Every row comes from one small tree of marks. The marks that hang from a mark follow it in brackets, in alphabetical order. Every link used is in the known rows. Which tree was each row made from?
Known rows
fimu[borur roza]: [-1.19, 0.49, 1.21, -3.33, 4.29, 4.30, 2.70, -3.34, 0.03, -0.50, -2.77, 0.01, -0.36, -2.14, 0.85, 2.86, 3.75, -2.24, -2.09, 0.99]
vulan[givor]: [-3.14, -1.45, 0.25, -4.55, 2.28, 2.77, 4.41, -1.51, -1.38, 1.03, -3.91, 1.02, -5.00, 3.54, -1.49, 0.80, 3.14, -0.35, -3.76, -3.98]
roza[fimu[borur[sutebi] nasu] givor puzev]: [-2.91, 3.80, 1.38, -0.60, -0.90, -1.35, 4.08, 0.32, 5.32, -6.96, 0.94, 1.90, 2.35, 5.12, -1.12, 1.91, -0.25, 3.64, 4.07, 1.49]
roza[puzev]: [-1.65, -2.99, 0.59, -2.47, 2.57, 7.12, 3.76, -0.34, 0.90, -2.82, -1.58, 0.24, -3.01, 4.31, -0.43, 1.43, 0.95, -0.21, -4.38, -2.85]
nasu[zata[borur[sutebi]]]: [-2.91, -1.28, 3.96, -2.50, -3.30, 0.91, 5.24, -0.52, 2.74, -0.31, -0.86, 2.41, -3.52, 6.13, -2.83, 1.84, 3.53, -1.76, -1.93, -0.54]
fimu[nasu[zata[borur]] roza[givor puzev]]: [-2.21, 0.38, 2.93, 0.94, -0.33, -2.08, 2.74, -3.07, 2.76, -0.03, -0.58, -0.45, 3.71, 2.18, 3.43, 0.09, 0.75, 2.39, 1.48, -3.95]
puzev[roza[fimu]]: [-1.89, -2.87, 0.69, -0.22, -1.47, 4.92, 2.41, -1.05, 1.31, -0.32, -2.05, 1.79, 0.49, 2.12, -1.07, -0.27, 2.16, -2.52, -0.76, -3.83]
fimu[nasu roza[givor]]: [-3.72, 0.67, 1.34, -0.66, 1.29, 0.71, 2.79, -5.61, 0.39, 2.88, -2.67, -0.69, 1.03, -2.70, -0.63, 1.97, 3.38, -0.08, 0.31, -2.75]
roza[fimu[nasu[zata]] givor puzev]: [-4.67, -1.42, 2.50, 1.25, -0.08, -0.01, 2.86, 2.03, 1.28, -1.80, -1.01, -1.53, 0.84, 6.29, 2.17, -1.77, -3.27, 2.81, 3.49, -3.70]
roza[fimu[borur nasu[zata]] givor puzev]: [-4.32, 1.01, 2.70, 1.45, 2.06, -1.58, 2.29, 2.42, 2.05, -4.22, -0.83, -1.11, 2.26, 5.74, 3.44, -0.53, -2.77, 2.14, 5.28, -1.36]
fimu[borur nasu[zata] roza]: [-4.22, 0.81, 1.14, -1.57, 3.61, 0.81, 2.59, -2.21, -0.17, 2.71, -4.77, -2.22, -0.86, -2.49, 1.32, 4.78, 1.57, -3.85, 2.13, 0.76]
puzev[roza[fimu[borur] givor]]: [-2.24, 0.76, 2.13, 2.56, 0.69, 0.55, 1.18, -1.65, 2.40, -4.06, -0.14, 2.71, 3.77, 2.20, 1.50, -1.55, 3.42, -0.31, 2.01, -2.88]
puzev[roza[fimu[borur[sutebi] nasu] givor]]: [-3.32, 3.56, 1.05, 2.28, -3.15, -2.38, 2.89, -2.43, 5.42, -3.15, -0.33, 3.84, 3.61, 1.13, -2.61, 2.81, 3.73, -0.31, 5.15, -0.47]
roza[fimu givor]: [-3.53, -1.27, 3.41, -1.02, -0.09, 1.96, 2.83, -0.60, 0.31, -1.79, -0.23, 0.51, 0.36, 4.65, -0.19, -3.20, 1.10, 1.52, -0.08, -3.17]
zata[borur[sutebi] nasu]: [-0.90, -2.30, 2.41, -4.15, -2.48, 2.90, 4.86, -3.60, 5.94, 1.16, -1.59, 3.56, -2.95, 3.65, -4.97, 4.40, 4.74, -0.25, 1.57, 0.45]
vedur[roza[fimu]]: [-2.60, -2.63, 2.37, -4.59, 0.47, 6.69, 3.82, -0.06, -0.17, 1.27, -4.76, 1.78, -0.99, 3.41, -1.46, 0.75, 1.82, -3.90, -1.77, -2.34]
roza[fimu[borur] givor]: [-3.06, 1.04, 3.48, -0.70, 2.46, 0.47, 2.03, -0.20, 1.17, -4.28, -0.15, 0.91, 1.93, 3.97, 1.16, -1.72, 1.75, 1.32, 1.77, -0.81]
puzev[roza[fimu[nasu]]]: [-3.15, -1.33, -0.99, -0.14, -1.87, 2.97, 2.47, -2.17, 2.47, 1.99, -3.16, 1.24, 1.33, 0.16, -2.20, 2.44, 1.45, -3.74, 2.41, -3.76]
roza[fimu]: [-2.65, -2.57, 1.66, -3.39, 0.42, 4.97, 3.53, 0.34, 0.01, -0.64, -2.04, -0.01, -1.66, 4.10, -1.16, -0.67, 0.40, -0.92, -1.12, -1.80]
roza[fimu puzev]: [-1.30, -2.73, 1.11, -3.11, 0.88, 5.97, 3.67, 1.77, 1.22, -4.05, -0.77, 0.14, -0.63, 6.04, 0.53, -1.20, -1.77, 1.55, -2.01, -2.11]

Write each row's tree
[-5.63, 0.16, 1.30, -1.10, 3.60, 1.27, 2.83, -0.45, 0.29, 1.95, -4.30, -1.45, -2.87, 1.27, -0.50, 5.11, 1.40, -4.77, 2.64, -0.10] -> fimu[borur nasu[zata]]
[-3.33, 1.76, 2.42, 1.67, 3.93, -0.96, 2.01, -1.65, 1.23, -1.70, -1.91, -1.86, 2.08, 0.08, 4.23, 1.89, 0.40, 1.43, 2.62, -1.00] -> fimu[borur nasu[zata] roza[givor puzev]]
[-1.64, 0.76, 2.78, -0.29, 3.02, 1.58, 2.07, 1.33, 2.27, -7.73, 1.06, 0.96, 2.87, 6.05, 2.97, -2.34, -0.36, 3.87, 1.13, -1.26] -> roza[fimu[borur] givor puzev]
[-2.13, 1.72, 3.02, -0.70, 4.08, 1.17, 1.98, -4.34, 0.34, -1.68, -1.16, 0.24, 1.69, -1.36, 2.06, 0.43, 4.71, 0.38, -1.04, -0.33] -> fimu[borur roza[givor]]
[-1.31, 0.88, 1.81, -2.01, -3.24, 0.09, 5.27, -2.35, 4.38, -0.28, -1.36, 0.86, 0.26, 2.27, -0.48, 4.08, 0.96, 0.89, 0.26, 0.04] -> fimu[nasu[zata[borur[sutebi]]] roza[puzev]]
[-2.99, 1.19, -1.10, 0.09, 0.29, 1.71, 1.91, -1.71, 3.08, -0.40, -2.86, 1.78, 2.88, -0.55, -1.07, 3.79, 2.08, -4.04, 4.42, -1.55] -> puzev[roza[fimu[borur nasu]]]
[-4.97, 1.90, 2.83, 1.25, 3.27, -1.95, 2.02, -3.18, 0.06, 1.68, -2.94, -1.81, 1.24, -1.97, 2.41, 2.30, 2.44, -1.24, 3.37, -0.57] -> fimu[borur nasu[zata] roza[givor]]
[-0.96, -1.18, 2.39, -0.51, 2.40, 3.94, 2.78, -3.18, 0.52, -2.80, -0.35, -0.14, 1.06, 1.28, 2.55, -1.30, 2.12, 3.43, -3.80, -3.26] -> fimu[roza[givor puzev]]
[-3.12, 1.05, 4.08, -1.90, 2.33, 2.23, 2.12, -0.57, 0.93, -2.46, -2.82, 2.64, 2.68, 3.50, 0.96, -0.39, 3.20, -1.43, 1.44, -1.67] -> vedur[roza[fimu[borur] givor]]
[-1.68, 0.85, 3.41, -1.46, 2.95, 3.37, 2.32, 0.85, 2.15, -5.78, -1.67, 2.62, 3.50, 5.23, 2.65, -0.92, 1.17, 0.90, 0.42, -1.97] -> vedur[roza[fimu[borur] givor puzev]]
[-2.37, 0.22, 2.02, -2.20, -5.05, -0.70, 5.39, 1.89, 5.21, -2.99, -0.19, 1.44, 0.66, 7.89, -1.36, 1.66, -2.00, 1.55, 3.08, -0.20] -> roza[fimu[nasu[zata[borur[sutebi]]]] puzev]
[-1.51, -0.77, -0.97, -2.69, 2.22, 4.83, 3.79, -3.62, 1.19, 0.69, -3.00, -1.10, 0.01, -1.50, 0.03, 3.95, 0.42, -0.40, -1.72, -1.79] -> fimu[nasu roza[puzev]]
[-3.00, 2.28, 0.98, -0.18, 2.40, -0.09, 2.35, 0.26, 3.20, -5.35, -0.09, 0.30, 3.72, 4.20, 1.62, 0.47, -0.99, 2.85, 4.32, -1.39] -> roza[fimu[borur nasu] givor puzev]
[-3.14, -0.03, 1.03, -0.08, 0.20, 1.32, 3.07, -0.03, 2.69, -3.05, -0.07, 0.00, 2.36, 4.74, 0.54, -0.80, -1.38, 3.15, 2.32, -3.57] -> roza[fimu[nasu] givor puzev]
[-3.67, 2.29, 0.75, 2.65, 0.07, -1.41, 0.91, -2.80, 3.29, -1.75, -1.19, 2.01, 4.94, 0.28, 0.22, 1.37, 2.90, -1.33, 5.36, -2.82] -> puzev[roza[fimu[borur nasu] givor]]
[-2.61, 0.74, 0.59, -1.01, 4.20, 2.01, 2.70, -0.88, 1.12, -0.60, -3.74, -2.16, -0.12, -0.54, 3.13, 4.42, -0.46, -1.23, 1.45, 0.46] -> fimu[borur nasu[zata] roza[puzev]]
[-3.54, 2.85, 0.40, -3.60, -1.07, 0.66, 4.74, -0.23, 3.80, -2.23, -1.93, 1.54, -0.59, 2.27, -4.04, 5.03, 1.26, -1.46, 4.00, 3.32] -> roza[fimu[borur[sutebi] nasu]]
[-4.43, -1.81, 1.18, -1.64, 1.48, 2.43, 3.22, -2.58, -1.22, 5.21, -5.02, -2.58, -2.36, -1.76, -0.05, 3.43, 1.05, -3.37, 0.40, -1.37] -> fimu[nasu[zata] roza]
[-2.19, 2.09, 0.78, -1.37, 0.84, 0.96, 4.67, -0.92, 2.66, -2.04, -2.65, -0.47, -1.25, 0.54, 0.45, 5.82, 0.37, -0.37, 1.09, 2.95] -> fimu[borur[sutebi] nasu[zata] roza[puzev]]
[-3.24, 4.53, 1.63, -1.04, 0.34, -1.69, 4.01, -5.25, 3.26, -0.97, -1.36, 0.99, 1.19, -2.28, -2.22, 4.71, 4.91, 0.29, 2.20, 2.25] -> fimu[borur[sutebi] nasu roza[givor]]
[-4.71, 2.54, 1.90, -0.44, 2.03, -1.15, 2.18, -1.09, 2.19, -2.09, -0.96, 0.18, 2.89, 2.23, -0.07, 1.02, 1.16, 0.13, 5.17, -0.84] -> roza[fimu[borur nasu] givor]
[-2.75, 0.99, 2.31, -2.63, -3.87, -1.23, 5.15, -3.66, 3.08, 3.28, -2.33, 0.85, -0.33, 0.39, -2.41, 4.51, 3.04, -1.88, 0.92, 0.43] -> fimu[nasu[zata[borur[sutebi]]] roza]
